Every row comes from one small tree of marks. Brackets hold a mark, then the marks that hang from it, in the order of their numbers. Every link used is in the known rows. Which tree was each row made from?
Known rows:
[Z589 Z503]: [  5.5   7.8  -8.2  -6.1 -10.3  10.8 -10.2  16.0   2.4  11.4 -10.2 -21.5
  -6.1  -4.4   5.3   8.1   6.3   1.2  -0.9  -2.8 -12.3  19.4  11.2   5.6
 -10.5 -13.7   7.2   7.9]
[Z889 [Z28 Z77 Z418 Z980] Z503]: [-18.9  -0.4   5.0  -9.9  20.6  -0.9  11.6  28.2  -5.7 -10.4  -3.5  16.6
 -10.5 -31.9  -8.5  33.2  10.4 -29.0 -14.8  -4.7  18.4  -1.4  17.9 -26.0
 -62.7   3.4   2.4  -9.9]
[Z254 [Z28 Z77] Z980]: [ 15.4 -22.0  10.8   9.9  29.7   5.5  16.7  -4.0  12.5  -7.2  20.4  -1.0
 -17.4 -11.3 -12.7  22.8   2.3 -10.7  -3.3 -10.3  33.7 -35.4  11.6 -24.5
 -13.8   5.3 -15.6  20.9]
[Z38 [Z28 Z889 Z980]]: [ -9.5 -15.6 -10.6   0.0  -3.5 -27.0  14.8  24.4   6.8  -6.8   5.4  -8.4
  -3.7 -12.3  12.8   8.2  -7.4 -29.7   4.7  -1.0  18.2  -0.5   5.9  -1.0
 -21.4  17.2   5.3  18.0]
[Z28 Z418]: [-10.1   5.7   0.2   3.4   4.2   3.7  11.2  -3.3  -5.1 -22.2  12.5  13.5
   6.7  -6.2   6.6  -1.3  -0.1   0.5  -3.1  -3.5   2.1   8.0   1.3  -2.0
 -17.6  -7.3   2.3 -11.0]
[Z503 [Z889 [Z28 Z77 Z418 Z980]]]: [-24.3   7.8  27.4   1.7  18.4   4.3  13.0  12.7  -5.8 -26.0   3.7   8.6
  -1.9 -19.4 -17.2  24.1  -8.5 -40.6 -24.8   8.9  19.9 -20.8   9.2 -30.7
 -59.7  -9.6  -0.8  -8.9]
[Z889 Z28]: [-14.9  -3.7  -0.2  -3.9  10.6  -6.9  -1.3   3.8   1.7   5.4   5.9   2.6
   8.1  -3.8  -6.6   2.4   2.2  -9.3  -9.9  10.5  17.4  -0.5  -4.2 -16.2
  -4.5   3.7 -14.7  -5.9]
[Z503 [Z889 [Z28 [Z418 Z38] [Z980 Z254]]]]: [-18.0  14.1   3.6 -13.8  16.2  -7.0  -3.4  18.6  -0.3  -4.5  10.1  -1.6
 -24.3 -21.5 -26.7  25.8 -17.3 -26.0 -54.8   6.3   8.8  -5.0   3.3   9.5
 -47.1   4.5 -28.6 -12.0]
[Z889 [Z28 [Z77 Z62]]]: [-13.9   2.2  15.3  -4.8  32.2 -16.6  -2.9  -6.1  11.7  -8.2   4.5  14.5
  20.6 -18.1 -21.0  27.7 -23.4 -12.1 -24.6   6.5  22.2  -9.8  -0.2 -37.8
 -18.2   4.3   0.7 -10.6]
[Z980 [Z28 Z77 [Z418 Z38] Z889] Z254]: [ -4.6  17.7  22.8 -31.7  20.0 -17.6  12.3  12.2  14.7  -8.0  37.8  28.9
   0.8  -8.3 -21.6  27.6 -13.4  12.8 -51.7 -30.3   9.0 -32.1   4.8  -9.0
 -40.4 -14.6 -21.7  -7.9]
[Z503 [Z889 [Z28 Z980]]]: [-19.1  -4.4  11.8   5.9   6.0  -2.8  -1.3  19.3  -2.1  -2.3  -6.2 -16.1
  -7.7 -14.0 -15.9  14.9  -8.2 -39.5 -13.6  19.2  10.6 -11.0   2.9  -2.7
 -33.0   0.3  -6.5  -1.6]
[Z418 Z28]: [  1.9   5.1  -9.5  -2.7   7.9  -9.2   0.1   6.4   2.6   4.6   4.3  -8.1
   5.0   1.2 -18.4  -0.4  -1.9  -4.1  -2.8   7.0   7.0   4.5   1.8  -8.0
   0.5 -12.7 -15.1   3.1]
[Z503 [Z889 [Z28 Z418]]]: [-31.9  12.3  17.2   5.8   2.7  10.3  -0.4   5.6  -3.5 -19.6  10.8  -3.1
  19.5 -11.4  -4.2   5.2  -8.4 -17.9 -22.6  22.4  12.1   4.0   3.9 -18.0
 -32.9 -21.8 -12.7 -15.2]
[Z889 [Z28 Z418 Z980] Z503]: [-24.6  -7.0  -9.7  -0.9  11.8  -4.7   8.7  31.3  -7.7  -8.8   0.4   5.5
  -8.3 -32.5   0.1  21.5  10.2 -27.0  -7.7   2.6  10.8  17.9  12.2   0.2
 -53.0   6.3  -1.2 -15.0]
[Z38 [Z28 Z77 [Z889 Z503] Z980]]: [ -6.9  -6.8  -1.3 -15.2  -4.9 -15.6   6.8  41.7   7.1   4.3 -13.0  -8.5
  -7.8 -23.9   8.8  33.2   0.8 -28.7  -2.8  -6.3  16.6  -2.9  25.8 -24.1
 -44.5  10.6  12.1  20.7]
[Z418 [Z38 [Z28 Z889 [Z980 Z254]]]]: [  1.9  -4.1 -19.5 -25.9   3.2 -34.2   1.5  27.2  14.0  12.9   8.9  -8.0
 -26.7 -12.5  -4.9  21.5 -17.0 -17.5 -31.9 -10.4  14.5  -3.9   4.7  12.0
 -18.2  28.0 -19.7  19.0]
[Z38 Z28]: [ -2.2  -3.9  -6.6   8.5  -6.6  -9.3  -3.4  10.7  10.4   1.9  -0.4 -19.7
  -2.1 -10.7   5.2   4.7  -6.0  -8.3   6.1   2.1  17.0   8.4   2.8 -13.4
   6.2  13.0  -0.7   8.6]
[Z77 [Z28 [Z418 Z38] [Z980 Z254]]]: [ -9.2   1.1 -10.3 -11.5  35.4 -34.4   4.3  15.1  11.8  -5.4  24.9  15.2
 -18.8 -15.2 -18.6  37.0 -14.3 -14.5 -39.8 -17.7   5.9   0.2   4.0  19.8
 -40.5  17.1 -31.8  -8.1]
[Z889 [Z28 [Z980 Z254]]]: [  0.4 -21.6  -8.1 -13.3  17.5 -32.8  16.3  26.1  10.3  -1.2   6.1  14.0
 -20.4 -14.1 -20.1  18.0  -0.8 -23.2 -28.0   4.3   9.7  -9.4   1.4   9.6
 -23.8  18.2 -23.6   5.9]
[Z28 [Z980 Z254]]: [ 15.1 -17.5  -8.0  -8.8   6.6 -26.0  17.5  22.0   8.6  -6.0   0.1  10.6
 -28.1  -9.7 -13.5  15.0  -2.5 -13.2 -18.5  -6.2  -8.0  -8.5   4.7  24.0
 -19.9  15.2  -9.0  10.6]
[Z503 Z889]: [ -7.4  10.4  16.3   6.8 -11.7  13.0 -10.2   4.8  -1.1  -2.9  -7.6 -20.0
   4.8  -0.5  -4.3   5.5 -10.8  -8.5 -10.0  14.6  -7.4  -3.2   5.6  -0.2
 -11.3 -17.4  -0.5   0.9]
[Z889 [Z28 Z418] Z503]: [-26.6   4.0  -5.9  -5.0   3.6   3.8  -2.4  19.9  -3.7  -4.4   3.9   5.1
  12.1 -24.4   5.1  14.7   9.9  -6.1 -13.2   7.5  10.7  23.6  12.0 -13.1
 -35.8  -8.7  -8.9 -17.9]
[Z418 [Z38 Z28]]: [ -3.7  14.7 -11.6  -3.0   0.6   0.1 -22.3   2.1   5.2  23.7  -0.4 -29.8
 -18.6 -10.6  -3.8   9.6 -12.0  -2.1  -7.5  -7.0  21.5   8.0  -2.4 -10.6
  12.0  24.1  -8.2   1.6]
[Z62 [Z77 [Z28 [Z418 Z38] Z889 Z980]]]: [-42.5   8.2   5.7 -10.3  32.0 -29.5  -0.5   3.2  -2.2 -14.1  30.9  13.1
   8.0  -6.9  -6.1  37.5 -12.6  -1.5 -23.2 -14.9   8.5 -18.7  17.9  -1.4
 -43.6   4.4 -19.1 -12.9]
[Z980 [Z254 [Z28 [Z418 Z38] [Z889 Z503]]]]: [ -8.1   6.8  -5.6 -30.0   4.2  -3.6   2.8  28.6  16.1   1.2  24.0   8.6
  -7.8 -18.7   3.4  30.1  -1.9  15.4 -40.2  -2.4  16.3  20.8  18.3   8.0
 -41.5  -7.0 -29.6   4.0]
[Z38 [Z28 Z77]]: [  1.8   2.8   9.1   0.1   2.4  -5.6   0.2   8.0  11.8   0.2  -4.8  -8.3
  -4.5  -8.8  -3.5  16.0  -5.6 -10.2  -1.3  -4.9  24.6 -10.2   8.6 -40.2
  -3.1  10.5   3.5  12.6]
[Z254 [Z980 [Z28 Z889]]]: [ -1.3 -23.3   3.7   7.7  14.0 -16.2  16.9   7.7   8.3  -6.4  37.9  -3.3
   9.6  -9.6  -4.7   7.5  -2.4  -7.8  -5.6 -19.8   3.1 -37.5   4.9  14.1
 -18.6 -12.1 -14.7   5.8]

Which tree is each row?
[  0.9 -14.4  12.3 -15.0  -0.5 -32.9  18.8  27.1  23.0  -6.0  29.2  14.3
  11.6  -4.1 -12.1  12.6  -7.8   9.6 -26.8 -10.9  -4.2 -21.0   3.8  16.0
 -19.1 -15.7 -20.4   5.2]	[Z980 [Z28 Z889] Z254]
[-15.4 -19.6  -2.3  17.7  36.1 -41.8   2.8   8.9  17.1 -15.1  12.0   1.0
  12.7 -22.3 -13.5  39.4 -30.4 -27.5  -6.4  -1.9   5.1   3.4   2.7  11.3
 -30.2  15.9   2.2  -7.6]	[Z77 [Z28 Z980] Z62]
[ -1.6 -18.2  19.0   6.2  35.1 -25.2  15.5  -2.4  18.7 -18.8  36.4   8.3
  22.1 -22.9 -19.0  32.4 -27.8  -9.8 -20.6 -24.4   8.0 -46.8   8.1  -8.3
 -32.5 -12.0   0.9  -0.2]	[Z254 [Z980 [Z28 [Z77 Z62] Z889]]]
[  2.0   8.8  14.2   4.3  38.6   9.0   3.5 -10.3  -0.2  -2.9  37.2  -0.4
 -19.3 -22.9 -26.5  26.5  -6.1  -2.8 -23.7 -42.4  15.7 -45.3   3.0  -9.4
 -29.9  -0.6 -14.0 -14.6]	[Z254 [Z980 [Z28 Z77 [Z418 Z38]]]]
[-10.5   7.4   8.5 -20.0   5.7 -10.6  -5.5  12.7   9.2  -4.7  -5.2  12.0
  29.2 -19.0   2.2  34.9 -19.2  -0.1 -21.3   0.6  -4.4   3.6  21.5 -20.2
 -37.3 -14.4  15.8  -0.5]	[Z28 [Z77 Z62] [Z889 Z503]]
[-20.9 -16.8 -11.0 -19.6  11.8 -44.2  21.1  46.2  14.6 -18.4  21.0  24.4
  14.1 -20.8   7.0  41.7  -2.1 -17.7 -33.3  -3.7  -7.2  14.0  27.2  19.1
 -69.5  -8.9 -23.3   3.8]	[Z77 [Z28 Z418 [Z889 Z503] [Z980 Z254]]]
[ -5.9   5.2  13.7   6.0  49.9  -4.4   8.8  -3.6  11.0 -22.9  19.4   9.3
 -23.9 -34.8 -23.2  43.2 -31.6 -16.5 -19.6 -16.7  39.4  -6.7   0.0 -13.8
 -46.4  22.3  10.6 -10.1]	[Z254 [Z28 [Z77 Z62] [Z418 Z38] Z980]]
[ -4.0  -6.6   8.4 -18.3  27.7 -40.2  34.8  11.6  14.2 -46.4  21.1  46.6
  11.1 -21.8  -9.8  34.3 -30.7 -17.3 -42.7 -12.0  -0.8 -12.2  12.3  -0.8
 -61.4  -2.2   5.9   0.5]	[Z28 [Z77 Z62] Z418 Z889 [Z980 Z254]]
[-22.4  10.7   9.4 -14.6  11.6   8.1   0.9  16.9  -2.1  -6.1   0.8  16.1
   9.6 -23.2  -3.5  27.0   9.9  -8.6 -20.5   1.4  17.9   5.3  17.0 -40.0
 -44.5 -10.6  -5.7 -13.4]	[Z889 [Z28 Z77 Z418] Z503]
[  1.9 -24.1  -5.8  -4.1  23.3 -46.2  13.7  26.6  20.5  -4.7  12.6  11.3
  -9.6  -8.4 -16.3  34.1  -8.6 -20.0 -23.0  -5.3  -0.3  -7.8   8.4  18.8
 -27.8  13.9 -26.6  10.1]	[Z77 [Z28 [Z980 Z254]]]
[  3.0   3.5  14.8 -20.7   2.8  -5.8  -1.1  42.8  12.1   5.5 -15.3 -15.4
 -22.8 -19.0 -27.6  42.5  -5.6 -33.2 -47.0   8.4  -3.5 -11.7  24.5 -12.2
 -56.3 -14.2 -13.4  16.9]	[Z589 [Z503 [Z889 [Z28 Z77 [Z980 Z254]]]]]
[ -1.0  -3.0  -0.3 -12.4  -6.0  -9.0  -4.3  45.7  11.5   7.4 -12.3 -26.6
 -22.2 -18.8 -19.3  31.6  -5.6 -30.7 -39.7  15.2 -10.4   6.0  18.8  13.7
 -46.5 -11.5 -17.6  13.0]	[Z589 [Z503 [Z889 [Z28 [Z980 Z254]]]]]
[  1.4  -9.6  28.6 -15.2  21.0 -42.1  18.4  17.0  33.1 -19.7  27.3  25.3
  23.2 -17.1 -25.9  38.0 -33.2   7.6 -41.6 -16.0   0.0 -30.9   7.0  -6.1
 -32.7 -14.8  -5.5   0.6]	[Z980 [Z28 [Z77 Z62] Z889] Z254]
[  4.7   2.8   6.5   1.7  41.3  18.3   6.4 -15.9   2.9  -7.5  33.9   1.9
 -26.3 -17.7 -14.4  26.6  -3.4  -5.0 -19.2 -23.3  40.5 -27.4   7.2 -22.7
 -26.7   9.0 -21.2   3.1]	[Z254 [Z28 Z77 [Z418 Z38]] Z980]
[  4.9  -0.9   1.8   2.3  37.6 -27.1  10.4   8.4   8.9 -13.7   0.3   3.3
  -2.6 -20.7 -37.3  31.3 -27.9 -27.5 -12.6  -3.3  12.4 -12.1   6.2 -16.6
 -30.3   2.4   7.7  -0.3]	[Z418 [Z28 [Z77 Z62] Z980]]
[-34.0  -7.1  16.0  -8.3  12.2 -33.7  -2.3   3.7  10.4  -9.1  21.4   9.6
  37.6   8.7   0.2  26.6  -7.2  14.2 -12.6   3.5   1.4 -19.6  21.6 -15.7
 -13.3 -13.5 -21.2   1.3]	[Z62 [Z77 [Z28 Z889]]]
[ -2.3  -4.4  24.5 -15.6  13.4 -15.6   8.6  27.2  10.6  -5.9  -5.4   6.2
 -16.7 -14.4 -32.8  34.6 -11.4 -33.8 -45.3  11.4   9.2 -31.3  13.3 -17.9
 -45.0  -2.4 -20.1   9.7]	[Z503 [Z889 [Z28 Z77 [Z980 Z254]]]]
[ -2.0   1.0   8.9   8.0  15.8 -18.7  -3.7   0.1  20.1 -12.1  -1.6  -8.9
   9.8 -23.3  -8.7  28.7 -31.4 -10.1  -8.3  -2.9  22.1  -1.1   7.6 -35.9
  -7.6  13.7  14.5   2.3]	[Z38 [Z28 [Z77 Z62]]]
[-10.5   4.0   0.9  -8.1  -0.7  -5.5   7.6  42.6   6.6 -15.3   1.0 -13.1
 -13.6 -25.4 -12.3  28.9  -5.7 -30.5 -42.9  11.9  -7.2  14.5  19.9  11.7
 -63.4 -19.5 -14.7   2.3]	[Z589 [Z503 [Z889 [Z28 Z418 [Z980 Z254]]]]]
[-14.6 -13.3 -11.0  -5.0   7.6  -8.9  -1.8  34.8  -2.5  13.5 -12.1  -8.1
 -15.0 -26.8  -6.6  23.4  10.3 -27.5  -4.1   6.5   9.1   9.2  12.3   2.0
 -35.7  13.4  -3.1  -3.3]	[Z889 [Z28 Z980] Z503]
[ -3.6 -10.9  -7.4 -18.4   6.7 -30.7  36.4  20.8   3.7 -32.8  22.2  36.1
  -1.8  -8.4   5.2   9.9  -4.7 -14.5 -28.5  -7.0  -5.5  -3.4   8.5  21.5
 -46.5  -2.0  -9.4   6.4]	[Z28 Z418 Z889 [Z980 Z254]]
[  7.3 -12.2 -16.7 -24.2   9.7 -42.8  24.7  31.3  11.2  -5.7  14.6  13.9
  -3.6   0.1 -20.7  10.5  -6.9 -18.3 -28.9   3.5  -0.2  -7.5  10.0  15.0
 -29.6  -7.4 -26.6  19.5]	[Z418 [Z28 Z889 [Z980 Z254]]]
[-11.8  -2.1 -15.0  -8.4  17.0  13.4   0.0   9.6   0.9   2.9  32.4  -8.7
  -9.6 -24.4  10.3  24.9   3.0  -0.3 -19.4 -11.0  24.0   4.2  18.5   6.3
 -40.3  -3.5 -24.4   3.6]	[Z254 [Z28 [Z418 Z38] [Z889 Z503]] Z980]
[-25.8   5.5  -7.6   9.8  49.3 -30.2  -5.9  -3.4   7.9 -15.9  23.7   3.7
   3.2 -29.3 -15.0  42.6 -37.5 -22.0 -23.5 -14.4  12.0  11.0  -2.3  13.1
 -42.4  19.4  -2.5 -25.3]	[Z77 [Z28 [Z418 Z38] Z980] Z62]
[-19.0  -9.3 -10.4   4.0   1.5 -23.0  26.4  21.2   1.5 -29.3  18.1   4.5
   3.3 -18.8  19.5   6.3  -8.2 -28.7   1.1  -4.9  20.7   7.8   6.8  -3.7
 -38.5   8.8   8.0   7.3]	[Z38 [Z28 Z418 Z889 Z980]]
[-11.9  -9.2  10.5   0.4  40.3 -25.1   8.2   6.0   7.3 -12.0   1.2  15.4
  -0.2 -27.0 -25.7  33.5 -24.2 -32.6 -19.3   0.5  23.3 -16.0   0.3 -23.7
 -35.7  18.4   8.5  -7.4]	[Z889 [Z28 [Z77 Z62] Z980]]
[-26.9  19.5  32.2  -2.4  10.2  13.1   2.6   1.3  -2.1 -21.6   6.2   9.1
  18.4 -11.0 -13.4  16.6  -8.4 -19.7 -30.4  14.3  19.1 -14.7   8.8 -44.7
 -42.5 -24.9  -8.0 -11.9]	[Z503 [Z889 [Z28 Z77 Z418]]]
[-21.8  31.8   5.0 -27.4  17.4   1.7 -14.5   1.2   0.2  -5.6   7.2  15.9
  20.6 -25.5  -0.2  38.1 -25.4   4.5 -38.6 -12.1   2.6  10.7  16.9 -18.6
 -50.4  -9.9  10.4 -17.8]	[Z28 [Z77 Z62] [Z418 Z38] [Z889 Z503]]
[-29.9  -6.6  -3.1  -7.1  12.8 -35.6 -12.2  20.0  19.1  -2.2  11.1   1.8
  48.9 -19.4   7.1  41.7 -25.1  -4.6 -19.4   7.9  -4.8  23.7  20.2   0.7
 -36.8 -13.4  -5.0  -6.1]	[Z77 [Z28 [Z889 Z503]] Z62]
[-16.1   0.4  -1.6  -6.9  23.7  -3.0  16.5   9.7   0.9 -13.2  31.2   9.3
 -17.6 -13.6   3.0  14.8  -8.6 -14.8 -10.9  -8.7  34.6   0.6  -1.3   6.5
 -43.1  11.0  -7.9   2.2]	[Z254 [Z28 [Z418 Z38] Z889 Z980]]
[-34.8 -13.8  -2.2   8.3  36.0 -47.3  21.6   8.3  11.7 -41.3  33.8  25.3
  38.0 -21.7   4.8  33.8 -33.1 -28.0 -17.6  -2.2   7.5   9.1   6.0   8.6
 -58.1  -1.8   3.0 -11.7]	[Z77 [Z28 Z418 Z889 Z980] Z62]
[ -8.5  22.1   3.8 -26.4   5.8  -5.2 -13.7   1.7   7.7  17.3   5.6  -7.1
  -0.8  -2.5  -0.7  17.2 -13.0  -5.4 -20.9 -10.5  29.2 -13.7   5.1 -38.9
  -9.2  10.2  -7.2  11.4]	[Z418 [Z38 [Z28 Z77 Z889]]]
[-19.1   0.7 -10.4 -25.8  30.1 -41.6  11.1  17.6  12.0 -10.6  34.8  26.9
   0.5  -7.7  -6.6  33.3 -15.7 -15.6 -46.5 -13.9   5.8  -2.9   6.6  18.3
 -50.9   6.5 -34.6  -1.7]	[Z77 [Z28 [Z418 Z38] Z889 [Z980 Z254]]]
[-14.6  21.3  -2.4 -23.6   7.5 -11.6 -28.8  15.1  15.8  18.1  -6.4 -17.9
   9.9 -30.1  -1.2  45.2 -30.8  -3.5 -29.1  -6.4  17.6  12.1  18.4 -30.2
 -26.8   9.6   8.6   1.3]	[Z418 [Z38 [Z28 [Z77 Z62] [Z889 Z503]]]]
[ -8.3  12.2  -7.6 -27.4   1.9  -7.0 -14.2  32.9   3.5  26.1 -13.0 -18.1
 -24.2 -24.4   0.2  38.1  -5.1 -24.1 -16.4 -15.1  20.7  -3.8  19.9 -20.8
 -39.8  20.7   3.7  14.1]	[Z418 [Z38 [Z28 Z77 [Z889 Z503] Z980]]]
[ -8.1 -24.4  -5.8 -17.8  18.8 -54.2  19.9  29.5  20.5  -9.5  22.0  22.9
   9.5  -0.9  -4.6  30.3 -10.7 -21.1 -29.8  -1.3  -0.5 -10.2  11.0  17.2
 -38.5   3.6 -28.9  17.2]	[Z77 [Z28 Z889 [Z980 Z254]]]
[-22.2  46.6  17.7 -21.0   8.4  32.3 -28.8   9.7  -4.3  11.0  -2.5 -21.9
  -4.4 -15.3 -16.9  31.1  -8.7 -12.9 -46.0   2.3  11.1   4.2  14.7 -36.5
 -48.3 -27.0  -8.8 -11.1]	[Z589 [Z503 [Z889 [Z28 Z77 [Z418 Z38]]]]]
[  0.5  14.4   2.7 -39.6  22.4 -17.5  18.1  10.7   1.2 -12.6  19.2  37.2
 -19.0  -7.2 -11.8  25.6 -11.2 -10.6 -49.3 -22.7   5.7 -22.6   7.9  -2.1
 -52.1   5.3 -13.7   3.2]	[Z28 Z77 [Z418 Z38] Z889 [Z980 Z254]]
[-20.8 -18.6  -3.1  -4.1  20.0 -37.6  13.0  18.3   8.1  -7.6  18.9  12.6
  17.3  -0.6   3.9  21.8  -6.7 -28.0  -6.0  -0.9   7.4  -8.5   6.7   6.1
 -36.2   2.8 -11.9   8.9]	[Z77 [Z28 Z889 Z980]]
[ -7.1   7.6   9.0 -28.8  -7.2   2.5  -1.6  19.7   1.1   6.7  -8.4  11.5
  15.4  -4.6   8.4  21.7   6.7  -0.3 -14.3  -2.8  -2.1  -5.1  22.7 -23.8
 -34.0 -17.3   4.5   9.0]	[Z28 Z77 [Z889 Z503]]
[-21.7   2.0  -5.7  -0.7  -6.4 -15.2  16.0   9.6   5.2 -24.9  21.7   4.8
  23.2  -9.4  24.0  -0.9  -7.6  -8.4  -4.1   0.6  20.2  14.6   6.2 -17.0
 -20.9  -4.8  -0.4   4.0]	[Z38 [Z28 Z418 Z889]]
[-12.9  -1.3  25.6  -8.1  11.7 -18.0  -0.4  25.6  20.2  -5.3   9.2   4.0
  28.8 -29.5 -12.0  43.8 -22.3   3.1 -18.5 -12.8  -0.5 -12.9  17.4 -13.1
 -44.3 -20.4  15.6  -9.1]	[Z980 [Z28 [Z77 Z62] [Z889 Z503]]]
[-13.8  -7.4   4.9  -6.5  28.8 -17.2  -3.4  24.1   6.9  -0.4 -14.1   3.0
  -2.6 -40.3 -20.4  49.1 -15.2 -29.4 -18.8   1.7  13.3  -0.9  14.8 -20.7
 -49.1  14.1  12.3  -8.6]	[Z889 [Z28 [Z77 Z62] Z980] Z503]
[-20.1 -17.8   7.4   2.4  28.1 -47.6  20.4  18.5  14.3 -32.9  24.3  21.6
  -3.8 -14.8 -18.0  44.2  -8.4   0.9 -27.5  -9.5  -4.0 -17.4  24.9   8.3
 -40.2   5.3 -26.3  -4.7]	[Z62 [Z77 [Z28 Z418 [Z980 Z254]]]]
